Every row comes from one small tree of marks. The marks that hang from a mark follow it in brackets, in the order of their numbers. Every link used is in the known rows. Which tree was each row made from?
In the rows, zero is written as 128.
Known rows:
k125{k394{k191}}: [117 121 132 147 100 131 147 143 134 117 120 132 154  89 134 150  94 110
 113 146 141 130 116 141 120 112 122 109 138 127 113 121 140 134 158 123
 155]
k400{k773{k904{k65{k125 k783 k786}}}}: [152 112 115 114 107 106 162 121 118 121 124 142 130 145 125 123 114 156
 111 137 155 130 135 108 165 119 125 124 152 117 158 139 118 100 125 102
 126]
k581{k394{k125 k191{k654}}}: [145 122 150 164 114 138 163 158 139 128 117 123 128 111 136 185  89 115
 104 112 122 140 112 126 134 148 123 138 124 127 115 107 103 133 140 162
 137]
k783{k65{k125 k786 k914}}: [132 124 125 138 131 151 120 129 131 125 110 119 109 116 103 125 109 154
 130 189 110 113 111 117 133 133 121 133 107 126 144 125 125 102 116  76
  96]
k761{k654{k125 k581}}: [105 144 127 128 105 126 119 136 144 129 115 130 126 150 147 150 138  76
 153 102  76 142 141 163 131 132 152 120 145 118 114 151 106 110 135 167
 121]
k654{k125 k581}: [112 135 116 120 120 134 123 132 128 117 112 119 134 157 155 165 153  87
 148  83  83 159 177 139 154 119 133 122 154 125 126 139 108 104 131 167
 125]
k394{k191}: [139 123 114 154 102 141 147 139 129 123 120 122 131 123 130 154 120 103
 111 110 146 146 130 131 120 122 120 110 140 127 128 121 110 127 149 142
 150]
k654{k581}: [127 134 119 135 112 135 121 120 132 122 121 124 128 138 146 126 142  93
 130 100 105 146 151 142 142 113 130 119 151 127 113 134 113 117 140 154
 142]
k783{k65{k125 k891 k914}}: [112 127 131 123 142 154 119 144 134 127 124 106 111 115 108 135 106 143
 132 178 125 114 124 130 140 162 125 138 113 138 138 123 124 151 101  85
 104]
k760{k191{k394{k125} k654{k581}}}: [138 121 133 139 127 133 113 139 132 151 109 125 135 111 125 154 108 105
 141  90 109 149 108 135 132 139 123 149 139 157 119 121 115 126 123 173
 121]
k783{k65{k125 k786 k891}}: [109 125 132 128 155 153 120 148 133 128 117 136 112 113 105 129 111 147
 123 166 114 116 112 111 120 155 116 146 119 125 143 127 122 147 112  82
  84]
k760{k191{k394{k125 k581{k654}}}}: [124 114 136 146 119 105 126 143 126 138 114 123 130  99 131 175  97  97
 123  97  96 152 115 127 129 136 124 139 128 133 107 125 113 136 142 163
 135]
k191{k654}: [158 141 126 152 126 143 151 118 154 147 122 131 126 127 134 120 124 122
 120 119 141 118  90 129 142 125 131 137 136 146 103 123 117 127 124 158
 148]
k760{k191{k654}}: [151 127 119 152 124 126 118 126 148 151 116 130 129  96 118 144 128 112
 125 113 135 137 106 138 132 113 138 129 140 138 117 134 113 139 142 153
 149]
k400{k773}: [139 133 111 152 112 111 169 121 146 133 142 133 129 136 145 149 130 126
 101 121 139 134 138 129 168 102 138 111 182 124 129 151 109 112 147 129
 159]
k602{k717{k490{k904}}}: [140 119 130 144 168 122 130 110 154 135 176 136 149 125 149 111 138 119
 117  80 131 116 157 145 133  96 121 155 158 127 105 142 108 116 132 178
 147]
k654{k125{k394}}: [107 131 133 129 123 121 152 142 138 120 117 131 158 121 150 170 122 118
 137 132 109 135 138 131 150 102 139 120 140 128 121 141 132 119 143 146
 144]
k65{k125{k394} k783 k786 k891 k914}: [ 99  73 151  81  99  89  65 114 101 106 119 124 127 128 109 132  91 159
 145 237 155  82 107 119 120 132  95 174  89 137 152  96 159 108  98   4
  80]
k400{k773{k904{k65{k891} k490}}}: [137 132 107 119 126 119 159 127 131 128 156 137 135 136 117 118 129 150
 103 110 161 140 125 127 157 127 138 102 166 117 143 132 113 132 141 132
 143]
k761{k654{k125{k394}}}: [101 141 141 135 106 116 142 143 152 132 120 138 144 121 143 155 113 101
 144 141  96 122 110 155 126 118 156 119 136 121 108 151 127 122 144 150
 137]
k717{k490{k904{k65{k125 k891 k914} k773}}}: [117 128 110 106 159 117 113 121 117 134 150 130 133 135 140  96 167 157
 122 104 126 113 139 141 129 125 125 110 112 139 154 140 141 160 109 125
 130]
k581{k654}: [132 143 136 167 120 123 140 125 138 132 110 134 117 119 133 141 125 118
  98 125 123 120 117 142 143 122 139 129 130 117  92 140 117 139 149 160
 162]
k65{k914{k602}}: [148 132 131 156 113 128 136 111 132 117 125 108 125 146 131 130 128 133
 144 163 144 113 128 134 105 101 140 123 131 131 122 129 137 101 136 118
 159]
k65{k783 k891 k914}: [122 101 131 110 100 111  92 101 112 119 133 106 115 146 117 129 120 122
 138 182 175 112 129 129 127 133 118 154 106 145 122 111 127 126 110  76
 126]
k904{k65 k773}: [140 152 115 121 134 135 161 124 114 142  80 140 116 132 119  93 168 150
 113 105 133 150 124 101 143 117 145  89 129 130 156 156 153 146 124 132
 142]
k394{k581}: [136 125 118 135 106 115 152 116 138 122 136 121 125 124 154 138 121  85
 122 103 102 144 128 122 133 120 123 118 138 119  99 121 110 123 141 142
 147]
k490{k904{k65{k783 k914} k773}}: [136 144 101 115 118 129 118 108 104 141 133 135 126 143 127  84 168 152
 136 135 152 130 150 112 132 120 126 109 106 138 146 134 159 135 133 120
 128]
k773{k904{k65{k891}}}: [135 123 128 125 127 135 152 130 118 123 117 129 144 133 111 101 119 139
 122 124 159 136 123 129 137 135 138 120 122 129 130 128 121 166 130 154
 147]
k761{k654}: [129 144 133 149 104 123 141 128 153 140 127 137 124 127 136 123 121 104
 128 133 116 121  96 149 118 116 154 119 136 122 104 149 113 128 143 150
 149]
k602{k717{k490}}: [146 113 141 141 163 120 143 107 155 131 149 128 137 122 142 120 129 116
 111  84 130 122 143 141 138  96 127 152 162 125 108 145 103 105 121 167
 151]
k773{k904{k65{k783 k891} k490}}: [143 126 122  90 129 135 131 123 112 122 146 133 135 134 107  89 129 147
 126 115 175 142 111 109 123 135 127 117 110 125 134 106 120 139 126 136
 130]
k717{k490{k904{k65{k125 k783 k914}}}}: [140 120 116 107 145 119 113 113 122 129 171 125 133 135 157 103 154 147
 124 110 128 113 139 129 125 109 115 122  96 137 139 132 129 122 113 128
 139]
k581{k394 k654}: [131 143 172 186 124 114 135 130 132 131 106 139 114 101 129 152 111 110
  91 138 113 118 116 146 150 129 155 136 119 104  71 139 111 147 155 164
 165]
k394{k125 k191}: [135 113 109 142 103 141 172 164 135 114 122 113 137 135 146 192 102 123
 108  97 123 156 136 115 124 133 103 119 136 131 151 109 106 123 144 151
 137]
k783{k65{k786 k891 k914}}: [112 125 126 152 139 154 105 121 129 127 116 121 107 115  87 120 110 134
 127 193 129 114 112 132 111 147 128 135 112 128 126 124 126 133 129  84
 100]

Write each row's tree:
[107 124 127 134 113 128 149 152 132 115 113 126 156 117 143 186 114 107
 132 124 118 144 143 135 137 116 129 114 140 126 128 130 130 120 147 142
 139] => k654{k125{k394{k191}}}
[124 141 124 100 154 141 116 129 125 138 157 129 118 130 110 100 166 150
 114 104 139 144  96 103 108 130 130 104 115 126 142 115 134 147 126 124
 127] => k904{k65{k891} k490}
[ 97 118 136 121 129 154 117 156 130 117 119 107 125  90 103 148  81 135
 130 193 129 112 121 141 127 171 116 131 111 134 134 112 141 156 112  70
 101] => k783{k65{k125{k394{k191}} k891 k914}}
[119 135 161 180 117 123 134 154 120 119  94 128 119 112 127 200 109  90
 100 115 105 138 143 150 143 151 146 131 121  97  91 130 102 137 154 171
 143] => k581{k394{k191} k654{k125}}
[149 130 104 129 119 117 160 117 128 127 147 145 133 137 115 112 131 156
 102 117 152 140 116 119 151 108 136  97 162 109 148 134 114 101 150 126
 138] => k400{k773{k904{k65{k786} k490}}}
[117 144 133 153 149 162 129 135 138 123 125 109 110 119 104 127 109 128
 140 175 136 116 128 134  96 153 137 129 124 131 117 130 134 144 124 105
 123] => k783{k65{k891 k914{k602}}}
[129 133 151 155 120 117 141 119 119 140 117 130 123 121 140 128 100  86
 120 109 107 131  97 130 135 144 129 144 124 136  72 121 120 127 128 162
 139] => k191{k394{k581{k654}}}
[113 139 150 144 100 121 127 140 146 129 122 132 121 128 146 145 110  86
 131 117  76 136 123 158 124 136 151 127 136 113 101 141 106 123 144 164
 131] => k761{k654{k581{k394{k125}}}}
[144 131 127 149 145 121 126 104 134 123 143 118 133 146 131 109 141 138
 145 131 146 105 155 149 105 101 133 136 148 128 126 139 142 103 129 135
 145] => k65{k914{k602{k717{k490{k904{k773}}}}}}
[142 126 117 143 130 125 120 136 146 147 110 127 134 109 123 169 135 109
 137 102 122 145 123 135 140 117 141 131 142 136 125 138 111 130 136 161
 139] => k760{k191{k654{k125}}}
[141 141 110 120 152 121 128 108 116 129 149 135 127 140 148  89 168 145
 130 103 140 118 148 130  99 107 128 105 112 133 139 146 148 124 123 135
 144] => k717{k490{k904{k65{k783 k914{k602}} k773}}}
[154 102 143  99 135 109 105 112 125 112 161 111 127 155 149 123 120 149
 160 151 153  93 161 119 110 115 102 177 119 132 139 116 139  75  91  87
 116] => k65{k125 k783 k914{k602{k717{k490{k904}}}}}
[117 116 148 133 163 150 105 135 132 118 120 118 107 127  91 125 100 154
 145 191 125  98 127 119  96 157 114 168 126 123 145 121 139 117 102  65
  76] => k783{k65{k125 k786 k891 k914{k602{k717}}}}
[116 128 105 112 126 122  89 105  93 136 130 142 122 151 107  79 166 159
 137 156 156 117 141 112 111 133 117 126 100 135 156 126 163 144 130  89
 101] => k490{k904{k65{k783 k786 k891 k914} k773}}
[140 128 125 131 176 125 135 110 141 142 153 140 139 127 138  93 156 134
 115  71 130 124 158 135 134 106 126 140 154 126 125 151 127 125 123 170
 138] => k602{k717{k490{k904{k65 k773}}}}
[110 134 145 136 125 127 119 137 122 116 109 124 132 143 152 173 143  81
 141  94  75 158 177 143 159 125 147 128 145 114 111 140 103 111 137 170
 127] => k654{k125 k581{k394}}
[160 123 126 117 112 133 159 119 114 122 115 132 139 134 122  97 116 136
 126 123 165 141 128 111 142 121 132 121 112 128 128 128 120 128 128 150
 149] => k773{k904{k65{k783}}}
[109 135 109 108 148 126 108 134 104 141 128 154 132 145 117  88 172 174
 130 128 130 120 136 107 123 136 117 124 117 131 171 132 159 169 124 105
  96] => k490{k904{k65{k125 k786 k891} k773}}
[143 127 134 153 122 125  98 127 139 144 109 130 125  92 119 146 126  90
 128 105 113 144 125 152 134 124 142 134 142 128 105 132 110 136 144 160
 140] => k760{k191{k654{k581{k394}}}}
[117 142 117 131 144 139 117 131 124 142 167 138 141 138 133 101 161 141
 126 117 138 127 139 122 117 130 125 124 118 136 131 130 138 174 143 148
 135] => k490{k904{k65{k891}}}
[ 93 108 138 116 130 133 101 136 127 114 119 119 117  93 102 132  81 136
 135 208 102 102 108 129 117 163 109 143 104 123 130 108 145 135 113  47
  78] => k783{k65{k125{k394{k581}} k786 k891 k914}}
[125 127 116  43 133 120  95 121  92 132 118 121  97 146  99  89 170 182
 132 138 159 135 110  89 130 150 117 111  94 135 186 108 163 129  81  51
  89] => k904{k65{k125 k783 k891 k914} k490 k773}
[115 112 125 135  90 118 149 138 133 110 128 126 147  84 146 157  84  80
 116 130 115 138 122 139 115 128 111 107 135 118  99 108 137 132 157 120
 145] => k125{k394{k191 k581}}
[ 98  84 152  81 117  95  88 130 109 112 120 146 133 120 123 132  97 153
 135 198 148  95 108 103 117 130  95 173 106 131 147 105 151 125 104  31
  82] => k65{k125{k394} k783 k786 k891}
[145 135 143 147 123 141 137 131 146 135 116 127 124 127 145 144 112 104
 123 102 102 133 117 138 148 143 129 146 137 136  99 116 110 122 124 171
 130] => k191{k654{k581{k394{k125}}}}
[147 135 141 154 173 130 145 120 153 124 168 136 142 138 151 117 137 124
 137  91 136 111 158 135  87  96 128 151 165 120 109 143 128 108 135 169
 151] => k914{k602{k717{k490{k904}}}}
[103 132 129 109 144 130 113 145 123 135 166 141 152 122 138 108 143 157
 132 138 129 115 134 119 127 135 118 130 112 137 141 124 157 177 130 121
 123] => k490{k904{k65{k125{k394} k891}}}
[129 103 103 128  89 126 173 158 135 104 132 105 129 129 160 199  89  86
 112  77  92 166 142 113 117 151  90 118 134 119 133  94 103 119 144 146
 124] => k394{k125 k191 k581}
[103 138 145 142  99 127 115 147 134 124 111 130 122 135 140 169 122  62
 144 103  77 148 144 168 124 147 154 121 139 106 106 142 102 115 143 168
 118] => k761{k654{k125 k581{k394{k191}}}}
[130 159 100 132 138 139 140 126 117 147 134 148 137 136 133  86 176 151
 125 104 134 139 145 115 133 117 135  99 127 132 144 146 151 160 145 153
 138] => k490{k904{k65 k773}}
[144 141 134 149 173 127 151 121 146 126 148 142 139 139 146 109 146 131
 137  87 137 114 160 134  93  98 132 141 171 119 120 149 137 114 133 165
 146] => k914{k602{k717{k490{k904{k773}}}}}
[114 124 138 134 150 152 109 141 127 116 115 118 105 127  96 129 106 156
 145 199 121 100 117 120  93 155 119 148 113 125 148 121 139 127 107  60
  84] => k783{k65{k125 k786 k891 k914{k602}}}
[161 118 120  77 111 129 127 119 109 117 140 119 131 139 113  94 123 167
 134 137 165 135 111 107 143 125 122 116  96 126 150 101 126 104 111 112
 127] => k773{k904{k65{k125 k783 k914} k490}}
[121 144 110  89 141 131 107 115 104 138 118 122 105 137  89  84 178 168
 121 126 152 141 102 114 122 138 138  87 113 131 166 120 158 147 115  93
 117] => k904{k65{k891 k914} k490 k773}
[123 127 145 141 116 128 133 137 131 115 119 124 129 130 154 159 120  99
 121 103  84 151 155 136 149 125 132 130 141 119 111 126 105 121 142 164
 135] => k654{k581{k394{k125}}}
[117 145 116  64 158 130 122 144 109 139 119 138 109 135 106  92 179 181
 118  99 136 144 104  92 133 144 128  97 120 128 182 123 155 160  99  94
 101] => k904{k65{k125 k891} k490 k773}
[123 141 113 127 165 123 122 116 119 129 152 133 131 139 139  93 170 147
 129 104 134 113 143 143  95 118 133 104 120 134 141 145 148 155 124 138
 142] => k717{k490{k904{k65{k891 k914{k602}} k773}}}
[156 139 116 114 129 143 153 125 125 125 141 134 141 128 114  90 134 151
 119 102 155 147 106 118 134 115 139  97 122 120 132 119 116 129 141 164
 150] => k773{k904{k65 k490}}
[117 130 111  88 127 122  99 124  97 136 135 130 125 150 124  93 163 166
 143 145 153 118 150 111 134 145 115 128 101 143 165 125 161 159 108  90
 104] => k490{k904{k65{k125 k783 k891 k914} k773}}
[138 135 143 135 131 135 151 124 130 151 117 125 132 141 145 144 104  84
 149  90 106 135  89 121 144 160 125 158 129 159  87 110 119 110 100 177
 114] => k191{k394{k581} k654{k125}}
[152 120 129 123 133 113 115  94 120 119 144 119 123 151 136 106 134 132
 152 141 166 105 163 129 100 106 119 153 132 131 124 131 145  81 116 110
 132] => k65{k783 k914{k602{k717{k490{k904{k773}}}}}}
[134 143 101 120 129 128 118 113 103 141 127 159 126 143 125  79 171 155
 129 125 144 130 140  98 117 113 119 115 112 127 152 137 157 132 141 119
 111] => k490{k904{k65{k783 k786} k773}}
[ 95 113 141 124 137 142  99 139 127 119 115 122 122  97  94 129  88 155
 132 218 117  97 104 131 121 152 116 144 106 130 139 117 147 138 114  49
  85] => k783{k65{k125{k394} k786 k891 k914}}
[133 132 140 104 160 138 102 116 125 129 160 112 113 144  96  98 156 156
 136 130 152 126 111 112  83 133 127 127 120 123 143 110 151 118 115 107
 118] => k904{k65{k891 k914{k602{k717}}} k490}
[149 101 130  92  91 109 111 112 115 117 125 105 116 147 139 137 118 146
 142 176 151 112 130 111 154 117 111 152 100 142 145 112 128  88  95  68
 123] => k65{k125 k783 k914}
[104 143 150 139 107 121 117 140 140 128 113 133 124 138 145 157 129  71
 147 110  70 141 140 165 133 136 162 125 139 108 100 151 103 116 139 171
 124] => k761{k654{k125 k581{k394}}}
[131 138 134 137 128 135 152 134 151 139 115 133 146 120 143 153 114 120
 136 127 122 119 103 135 150 126 134 138 137 144 106 127 131 121 125 156
 137] => k191{k654{k125{k394}}}
